Each row was made from one walk, in order. Every step used is in the known rows, and no mark comes twice. Write each row's walk.
Known rows:
C, Q, H, V, X: [ 23 -28  26  14 -58   4  31 -58  32  17   4  29 -17  -5 -24  10 -19  66
  30  -1  21  54  27  53  -4 -36  21   6 -23   8 -24]
X, Q, H, V: [ 13 -51   8  -4 -14 -54  34 -37   0 -50  15  56  16   9 -19  20 -31  69
  12  25  42  69  49   7   0  14 -17  -3 -39   6  -3]
U, E: [-25 -43   7 -17   0  -2  -7  19 -20  27  21  25  37 -29  28 -15   1 -27
  -4  -4  12   6   2  -6  15  -2 -22 -20  18 -10   8]
E, U, V, H, Q: [ 28 -20 -70 -15 -30 -31 -52 -46   7 -31  -1  45 -11   8   3  20 -40 -30
  -3 -56  13 -11   8 -35  33  81  27 -29 -32  -7  56]
V, S: [ 15 -17  26 -36  -2 -30 -25 -10 -10   4  17 -16  22  18   0   1 -12  11
 -19 -14   1 -11   7 -11  18  16  -7   7   8  -3   5]
S, Y, C, Q: [  4  50  -7  -8  -2  26  16 -20  27 -24 -12  36 -25  -7 -18  -8   7   8
  67 -43  10   7  52 -10 -54  20  15  31   3  44  12]
C, Y, S, V: [-34 -29  14   1 -20 -31  68   4 -22 -10  20  21 -30   7 -61  -9  28  20
  47  -3 -14  11  50   3   7  12  20  15 -21  14 -24]
X, Q, C, Y, S: [-58 -27 -63   8 -16 -28  96  -9  -2 -75   5  28  13 -12  18   5  -3  20
  56 -35  74  -5  94 -50 -25  73 -12 100 -45  10  -9]
H, V, X: [ 23   4  38  -1   4 -25 -12 -45  -8 -22  21  28 -46  46 -17 -11 -12  67
   0  23  -2  15   8  53  10  -8   9 -16  -2 -18  11]
T, U: [ 31  -7 -17 -13   3  23 -38  15  15   6   0   2   1  29  -4  21   4 -23
 -35 -21 -18   2  -4 -14  24  29  14 -13 -14   3   0]
S, Y: [ 12  21  25 -28  19  11 -24 -19  18 -13  -3  10 -28  24 -27  -6   1 -18
  20   0  -3  11  51 -24 -28  16  11   6  12  31   4]
T, U, V: [ 30 -55 -32  -9  -6  18 -52  10 -10   1  12  27 -14  38  10  20  -6  -8
 -53 -26 -21  14 -37 -12  46  22  -2 -45  -9 -26  23]
T, U, V, S: [ 45 -73  -4 -45  -9 -11 -76   1 -18   5  28  11   8  55  13  23 -17   4
 -71 -38 -19   5 -27 -23  62  36 -10 -39  -2 -31  29]
V, H: [ 17  17 -22  -9  -5 -15 -14  -5   9   0  17 -14   1 -10  19   3 -18  -6
 -16 -19 -22 -18  -1 -10  17  16  -4  -6  17   0   4]
Y, S, V, U, T: [ 38  19  14 -31  35 -52  10  -3   4 -24  46  69  -2  54 -53  29 -29  26
  42   2  22  50  48  -3   6   2 -30 -33 -30  10  16]
E, U, V: [ 18 -48 -46   5 -19   7 -23 -24 -14 -13 -11  44 -14  32   2  27 -21  -3
 -11 -25   0  22 -38 -31  37  23  10 -28   0 -22  30]
X, Q, H, V, U: [ 52 -25   5 -18  14 -71   3 -35  18 -50  17  53   3  26 -22  22 -49  76
  17  20  33  80  64   4  -6   9   2 -32 -64  10  -1]
X, V, H, Q: [ 10   4 -28 -17 -12 -78 -10 -46 -13 -45  23  47  -6   3  16   3  11   2
  13 -32  10  -5  55   0  10  42   1 -16  -4 -26  34]
V, S, Y, C, Q, H: [ 37  15  23 -50 -37  11   2 -24  48 -11   4  27  32 -22 -22  16  -8  20
  60 -68  48  36  79 -40 -35  17  -1  48  -6  56   0]
C, Y, S, V, H: [-18 -12  -8  -7 -23 -49  55   0 -13 -12  39   7 -30  -3 -42  -4  10  15
  31 -23 -37  -6  47  -8  24  27  14   7  -4  13 -17]
T, U, V, H: [ 47 -38 -53 -17  -9   1 -65   8  -3   0  30  13 -13  27  30  24 -23 -13
 -69 -44 -42  -4 -39 -23  60  38  -7 -51   7 -29  27]
X, V, U: [ 38   2  -6 -15  23 -60 -10 -24 -17 -28  15  43 -25  46  10  13  10  36
   9  -3 -14  40  23  -2   8 -20   3 -42   3 -35  11]
E, U, T: [ 33  -9 -27  -5  -1  23  -5 -29  27  -5  28  55  32  29  -4  33 -42  -9
  26 -23  16  25   9 -32  18  12  -1  11  -7   3  22]
Q, C, Y, S, V, U: [-23  31 -30 -14   0 -45  59  21  10 -37  25  22 -30  10 -48  30  -2  42
  46 -29  13  30  75 -23 -13  27   1  48 -33   1  -7]
E, U, V, X: [ 38 -42 -29 -13 -24  15 -36 -49 -11 -19   4  50 -11  50  -1  23 -21   4
  -3 -40  11  15 -29 -26  39  22  15 -15   6 -25  33]
H, Q, C, Y, S: [-55  19 -47  11 -35 -15  60  -5  27 -51 -12  19 -17 -41   1 -13  12 -10
  72 -40  88 -26 110 -18 -33  72  18  88 -75  20   5]
C, Y, S: [-22 -28  -5  20 -23   3  58  -1   2  -4  -5   3 -35 -15  -3 -40  22  -3
  55  -7  16 -19  52  -1   1  12  34  23 -41  21 -29]
Q, C, Y, S, V: [-62   5 -25   0 -24 -26  88  18  -6 -39  21  25 -16  -6 -43  30  17  36
  43 -27  22  19  59 -21 -10  33 -17  75  -7  -5  -7]
Y, S, V, X: [  6   4  31 -30  -6 -37  21 -17 -30 -34   7  43 -11  46 -63  17  19  18
  27  -6  33  17  27   2  11  25 -13   3   1   9   0]
E, U, V, S, Y: [ 42 -47   5 -59  -4  -9 -72 -54  -4 -21  -2  39 -20  72 -23  24 -34 -10
 -10 -36  -2  23  19 -67  25  53  12 -16  19   7  42]
U, V, X, Q, C, Y: [-33 -71 -60  -7 -26 -16  47 -43 -17 -66  67  45  24   3  27   9 -25  54
  19 -59  34   7  55 -37   0  38 -21  83  -8 -40  22]
H, Q: [ -5  11  -3  -9  -6 -22 -14 -19  12 -19  -7  16   3 -13 -17 -14   0 -21
  22 -11  36 -14  50  10 -19  42  22   4 -48  16  18]
E, U, V, S, Y, C: [ 55   1 -10 -61   6 -11 -64 -34  -8 -62  12  73 -14  60 -10  22 -24  19
  20 -69  22  19  21 -70  16  68  -3   0  15   8  66]

Write each row's walk:
[-32  48 -44  -7 -12 -17   6  -5  28 -47  -5  18  18 -27   1  27 -12  -7
  18 -32  74  -8  59 -16 -36  62 -16  66 -34  -1  34]	H, Q, C
[  9   7  33 -36  -1 -24  -1 -21 -21 -14  41  24   8  37 -64  25   6  30
  -1 -11 -19  23   7   9   9  -1 -11   6  26 -10   7]	S, V, X
[ 40  49  37 -63  25 -17 -40  -9   7 -49  21  28  -1  29 -15  -7  -3  22
  30 -44  23  -4  59 -39 -21  44 -14  25  13  29  36]	V, S, Y, C
[  0  17  -7 -24  -4 -61  21   6 -21 -28   9  21 -16  20 -37  26   1   7
   3 -10  -3   6  13 -12  22  44 -24 -17  12  10   4]	Y, S, V, H
[ 34  18  11  11 -49   6  40 -39  31 -24  15  61 -13 -17 -17   5  -8  93
  59 -32  46  53  29  49 -14 -22   3  21 -26   7   0]	Y, C, Q, H, V, X
[ 24 -22  49 -62  14 -60 -29 -55 -25 -36  25  39 -15  69 -11  10  15  22
   9 -14  -6  28  66 -33   1  13 -11  -3  45 -11  20]	X, V, S, Y
[ 22 -19  26   7 -26 -16  13 -15  19  -7   5  32 -18  -5 -21  14 -17  61
   6  27  23  61  16  30  10 -25  -6 -20 -23  -4  -6]	Q, H, V
[ 15 -29  21 -13  17 -61   9 -66 -26 -65  31  52 -13  60 -16  -6 -26  74
   7  21  18  24  38  30   0  31  -2  -2 -20 -10  16]	H, V, X, Q
[ 22  69  10 -30  27  11 -16  -2  14 -55   8  45 -23  11 -15  -8  10  11
  49 -31  21   6  49 -29 -38  30  -7  20   5  31  30]	S, Y, C
[-17  39 -68 -17 -17 -74  10 -32   4 -72  24  48   6  -8  35  42  -1  19
  10 -54  49   1  66 -25  -7  62 -36  43  10 -46  47]	X, V, H, Q, C
[ 59  32  63 -55   0 -36 -26 -24  23 -56  29  60 -18  25 -35   8 -21  81
  35 -16  44  60  73  -7 -12  19 -21   8 -10  27  29]	Q, H, V, S, Y, C
[ 21  34  45 -29   5 -37  -8 -48   6 -33  11  41 -55  41 -30 -14 -17  78
  40 -19  -4  20  56  28 -30  25  10   9   2  27  27]	H, V, S, Y, C, Q
[-49   5 -42  14 -23  20  53  11  24 -11  29 -14   2 -34  14   7  -1  24
  22 -34   3  -4  44 -19 -16   7   2  86  -4 -15  -6]	Q, C, Y
[ 12  31 -26 -17 -10 -37 -29 -21  21 -19  11   1   5 -24   3  -8 -21 -30
   6 -31  14 -33  47  -3  -3  57  15  -2 -31  15  25]	V, H, Q
[  6 -50 -11 -30   2  19 -45  35  -8  32  20  25  40   0  24   6   3 -49
 -39 -23  -5   6  -2 -20  36  28 -10 -32   2  -7   5]	T, U, E
[ 55  17  24  -3  42 -41 -22 -31  24 -11  61  55 -34  53 -10   1 -57  75
  13  33 -11  49  30  47   5 -34  -7 -50 -32 -18  26]	H, V, U, T
[  0 -16  18 -43  25 -67  -2  29 -34  -1  16  58   6  18 -35   8   1  -9
  18   3  21  39  34 -12  15  20 -22 -58 -11   5   7]	Y, S, V, U, E
[-32 -24 -22   2  -6 -43  61 -57  -5 -75  60  40 -12  22  -3   1 -27  98
  28 -14  23  19  83  12 -15  38   0  85 -21 -26   9]	H, V, X, Q, C, Y
[ 27 -31  62 -33 -37 -21  -3 -62  37  15  -1  19 -26  19 -46  11 -32  51
  24   1   8  63  75  13 -19  -5  17   6 -10  39 -16]	C, Q, H, V, S, Y
[ 15 -43  25 -35  -5 -72  -6 -35 -41 -21  26  29  10  45  16  13  15  41
 -12 -15  -3  18  15  -9  29  -1 -25  -9  34 -43  14]	X, V, S
[   1   15 -111  -14  -36  -25  -34  -32   24  -58    1   47    3   -4
   23   60  -52  -15   -7  -77   52   -5   20  -59   17  101   -9   31
  -19  -24   71]	E, U, V, H, Q, C
[ 30 -46   1 -32 -24 -13  20 -42  13 -42  23  39  73  -4  -9  20 -19  13
  27 -30  69  39  63 -37  -4  22 -15  38 -26  20 -12]	V, X, Q, H
[  5  16  -4 -28   0 -48  -2   3 -14  -7  43   4   7   8 -39  35 -12  17
 -24 -15 -51  13  -2  -6  23  16 -21 -14  36  -8  11]	S, V, H
[ 23  32  18   0 -26   9  29 -33  44 -30  -5  66 -45 -10 -37   6 -10  68
  72 -17  32  69  67  21 -45  -4   8  13 -22  43   4]	S, Y, C, Q, H, V
[-17  15 -81 -13 -25 -37 -22 -15  13 -52  24  28   2 -27  35  34 -37   4
 -15 -58  48 -13  26 -26   3  71 -39  28 -11 -33  62]	U, V, H, Q, C
[-50   7 -46  21 -28   7  77  13  16 -31  -3   5 -21 -25  18   1  11  13
  50 -29  52 -12  62 -25 -14  34  -2  82 -29   3 -13]	Q, C, Y, S
[-21   0 -13 -16 -31 -70  39 -18  -2 -30  29  23 -26 -17 -60 -18  11  -8
  54 -34  -1 -22  98   0   3  69  35  13 -51  27   2]	C, Y, S, V, H, Q
[ 21  32  -5 -14 -35  41  26 -13  57 -16 -10  45  10 -39 -25  13   3   9
  80 -56  46  47  70 -28 -53   1   5  41 -14  57  -6]	S, Y, C, Q, H
[ 18  33  20 -44  -4  -3  -7 -29  20 -19   3  17  -2  11 -16  -7  -4  19
  48 -56  10  -3  60 -20 -37  35   6  38  10  43  17]	V, S, Y, C, Q
[ 69  -5   3 -72  18   0 -92   0  -4 -51  36  55 -15  67  -4  14  -9  15
 -22 -70   2  12  21 -51  23  65 -17 -17   5   2  58]	T, U, V, S, Y, C
[ 14 -16   2 -29  26 -18 -35  20  -3  26  24  22  25 -12  25 -16 -18 -22
  -1  -7   2  16  19  -8  10  -6  -3 -46  -6  -5   8]	V, U, E
[-36   1 -57 -13   7 -32  41  -8  -2 -68   9  26  48   2  19  44 -25  24
   4 -27  59  14  42 -48 -26  61 -47  75  -2 -12  19]	X, Q, C
[-14   4 -18 -12  13 -56  29 -55 -12 -91  33  54   1  47   3  33 -37  92
   2  -1  56  28  50   6 -16  52 -39  59  -5 -30  30]	H, V, X, Q, C
[-37  35 -70   4 -37 -31  48 -10  36 -49   7   5 -18 -49  19  -9  -7 -14
  57 -60  67 -46 109 -28 -18  89  14  82 -59  18  11]	V, H, Q, C, Y, S
[-15   1  15 -14  -3 -45  34   7 -32 -29  -9  37 -16  30 -58  22  18  14
  19  10  18  24  17  -2   8  28 -18 -12  -4  12  -2]	Y, S, V
[ 17 -53  37  -7 -57 -31  20 -43  23  29   2   6   1  -5 -19  15 -30  68
   3   2  11  54  25  36  12 -22   8   0 -20   8 -21]	C, Q, H, V, S
[ 11  13 -28  12 -56  30  50   7  40  -3  -8  34  36 -62   3  18   3  26
  60 -56  50  36  22  -6 -27 -13  -4  36 -25  26 -10]	Y, C, Q, H
[ 43 -84 -34 -36   2 -12 -44 -36 -26 -51  36  57  26  67   7  21 -19   8
 -39 -44  13  16   7 -32  38  62  -6 -16 -20 -22  27]	T, U, V, X, Q
[-70 -29 -45 -11 -12 -64 108  -5 -26 -81  30  49  20   8 -42  34   3  42
  50 -30  41  25  91 -44 -19  73 -27  89 -22   4  -5]	X, Q, C, Y, S, V
[-20 -45  16 -29   6 -51  33  26 -26  13  44  45  -6  -5 -39 -25  11  -3
  45 -10 -14  30  67  -7  16   5  15 -31 -28   9 -15]	C, Y, S, V, U, E
[  2 -28  16 -48  11 -63  19 -41 -40 -57  49  50  44  51 -63  32  -9  37
   7 -15   4  31  42 -15   0  41 -22  20  12  -4  11]	S, V, X, Q
[  2 -18  19 -51  27 -53 -26  26 -25  19  51  42  29   9 -37  18 -13   1
  -8  -1 -29  46  18  -6  15  -8 -20 -54  14 -13  15]	S, V, U, E
[ 37 -36  52 -27 -27 -45 -10 -24   9  -4  22  16   5  13 -17  15 -31  71
 -13  14  22  53  23  18  26 -11 -15 -14 -16  -6   0]	Q, H, V, S
[ 53  18   0 -14  35  -7 -22 -11  36   3  55  32  17  23   5   7 -46  15
  22  -7   5  27  32  -1  -2 -26 -10 -21 -25  -2  17]	V, U, T
[ 32 -67 -18 -33 -23 -22 -49 -34 -22  -9   3  28   8  50   5  30 -34   8
 -30 -37   0  13 -30 -42  54  37   3 -22   7 -25  36]	E, U, V, S
